Each row was made from one path, in order. Every step used is in the known rows, and no mark comes twice. Write each row's path.
Known rows:
c/n/p:  .45 -.18  .02 -.22  .26 -.27 -.20 -.06 -.07 -.11  .46 -.14  .00 -.06 -.10  .16  .29 -.12 -.07  .09
m/c/n/p/f:  .31  .06 -.28 -.26  .62 -.18 -.14 -.22 -.20 -.07  .38  .07 -.18  .23 -.23  .49  .17 -.57 -.01 -.06
n/c:  .21  .24 -.31 -.08  .02 -.22 -.07 -.16  .06 -.18  .30  .15  .14  .14 -.08 -.02 -.02  .05 -.04  .03
c/n:  .25 -.19 -.05 -.08  .21 -.33 -.15  .05 -.20  .20  .31 -.02  .15 -.03 -.09 -.12  .24  .01  .19  .14
k/c/n:  .06 -.02 -.11  .03  .07 -.25 -.26 -.05 -.20  .21  .15  .15  .01  .00 -.13  .10  .13  .27  .31  .04
n/r:  .31 -.07 -.23  .15  .10 -.11  .16  .01  .07 -.05  .30  .02  .02 -.05  .11  .01 -.24  .00  .12 -.05
r/y:  .03  .04  .12  .01 -.07  .08  .00  .06 -.20  .20  .50  .11  .35  .19  .02  .07 -.21  .03  .21 -.23
p/n/r/k/c:  .14  .24  .04  .22 -.30  .10 -.21  .06  .01 -.12  .07 -.03 -.06 -.05 -.17  .20 -.32  .31  .17 -.20
p/n:  .22 -.09 -.14 -.17  .11 -.16  .06  .12 -.09 -.14  .12 -.04 -.04  .07 -.25 -.15  .13  .19  .40 -.19
c/m:  .25 -.25 -.22 -.15  .21 -.32  .09  .14 -.15 -.19  .30  .22  .14  .01  .12 -.26 -.07 -.22  .21 -.24
n/p:  .42 -.02 -.05 -.14  .17 -.23  .02 -.02  .08 -.32  .47  .06  .08  .08  .06  .26  .05 -.02  .04 -.17
n/r/k/c/f:  .01  .31  .04  .21  .18 -.08 -.10 -.07 -.09  .10  .25 -.14  .09 -.10  .21  .20 -.30 -.14 -.03 -.15
n/r/m/c/f: -.17  .04 -.42  .00  .28 -.14  .12 -.09  .01  .11  .21 -.12 -.13 -.36  .15  .34 -.27 -.62  .29 -.11
r/m: -.08 -.07 -.18 -.06 -.27 -.15  .08  .09  .17 -.04  .31  .26  .30 -.29  .03 -.01 -.23  .02  .44 -.01
k/r/m: -.13  .05 -.07 -.05 -.56 -.06 -.10 -.05  .29  .34  .13  .28  .20 -.33  .13 -.11 -.30  .32  .62  .02
y/c/n/r:  .10 -.09 -.29 -.08  .22 -.23 -.18 -.15 -.03  .08  .13 -.21 -.12 -.10 -.06 -.12 -.14  .08 -.22  .18
k/c: -.01  .18 -.18  .14 -.02 -.18 -.05 -.05 -.02 -.03  .15  .40  .06  .16  .04  .25 -.14  .39  .44 -.26
k/r:  .17  .11  .01  .02 -.20 -.17 -.09 -.09  .09  .38  .15  .21  .13  .08  .18 -.11 -.09  .45  .51 -.08
n/r/m:  .00 -.11 -.26  .05 -.29  .00  .14  .05  .29 -.05  .27  .11  .14 -.46  .06  .01 -.44 -.09  .27  .05
k/r/y/c: -.31  .29  .03 -.14 -.28  .07 -.27 -.24 -.02  .40  .15  .07  .15  .26  .08 -.05 -.38  .54  .09 -.21

Write each row's path:
 .28  .26  .09 -.13  .26 -.04 -.33 -.19 -.14 -.09  .40  .07  .08  .15 -.21  .40 -.01 -.24 -.20  .01 | r/k/c/n/p/f
 .17 -.11 -.24  .00  .29 -.35 -.24  .01 -.28  .22  .23  .02 -.09  .06 -.14  .29  .23 -.19  .40 -.01 | m/c/n
 .38 -.01 -.12 -.32  .57 -.15 -.05 -.17 -.14 -.11  .44  .02  .01  .17 -.21  .17  .16 -.39 -.15  .08 | c/n/p/f
 .32 -.13 -.25 -.02  .06  .00  .14  .08  .04 -.14  .11 -.18 -.21 -.09 -.20 -.12 -.11  .05  .20 -.10 | p/n/r
 .09  .03 -.33 -.31  .32 -.10 -.14 -.21 -.04 -.07  .35  .12 -.11 -.08 -.27  .51  .00 -.63  .10  .03 | r/m/c/n/p/f
-.19  .09 -.15 -.18 -.06  .22 -.09 -.11 -.07 -.03  .12 -.23 -.10  .11 -.21 -.06 -.40  .21 -.17 -.24 | p/n/r/y/c
 .08 -.08 -.08  .13  .04  .17 -.19 -.04 -.30  .41  .39 -.20 -.09 -.01 -.13  .31 -.21 -.33  .09 -.05 | m/c/n/r/y
 .14 -.16  .09  .06  .00  .19 -.12  .02 -.25  .39  .43 -.22  .11 -.09 -.09 -.02 -.19 -.15 -.07  .07 | c/n/r/y
-.29  .19 -.15 -.17  .40  .02  .03 -.21 -.17  .17  .29 -.35  .06  .04  .16 -.03 -.35 -.20 -.34 -.16 | n/r/y/c/f
 .15  .28  .06  .36 -.28  .02 -.21  .01  .06 -.03  .25  .13  .12 -.02  .06  .32 -.44  .25  .11 -.16 | n/r/k/c
 .12  .12  .18  .15 -.14 -.21 -.47  .03 -.22  .21  .26  .05  .20 -.02 -.12  .15  .03  .22  .16  .08 | r/k/c/n
 .11  .07  .01  .09 -.13 -.19 -.22  .12 -.15 -.18  .25  .30  .20  .01  .09  .01 -.27 -.02  .17 -.32 | r/k/c/m
-.19  .15 -.29  .06 -.41 -.12 -.17 -.09  .18  .33  .08  .31 -.05 -.19  .06  .37 -.27  .07  .79 -.16 | k/r/m/c
 .05 -.26 -.21 -.01 -.22 -.04 -.05  .04  .14  .15  .25 -.06  .06 -.59 -.08 -.08 -.24 -.16  .18  .29 | c/n/r/m
-.20 -.14 -.34 -.13 -.21 -.09 -.16 -.10  .18  .07  .13 -.11  .00 -.50 -.09 -.10 -.33 -.02 -.03  .26 | y/c/n/r/m
-.06 -.05 -.48  .03 -.20  .02  .02  .05  .13 -.09  .05  .00 -.30 -.34 -.22  .35 -.29 -.25  .54 -.18 | p/n/r/m/c
-.06  .34  .11  .11  .21 -.20 -.15 -.03 -.17  .09  .28 -.01  .24  .03  .19  .18 -.13 -.07  .10 -.17 | r/k/c/f
-.08  .00 -.48  .15 -.17 -.07  .04 -.01  .17  .01  .21  .16 -.10 -.29  .00  .46 -.40 -.30  .48 -.14 | n/r/m/c
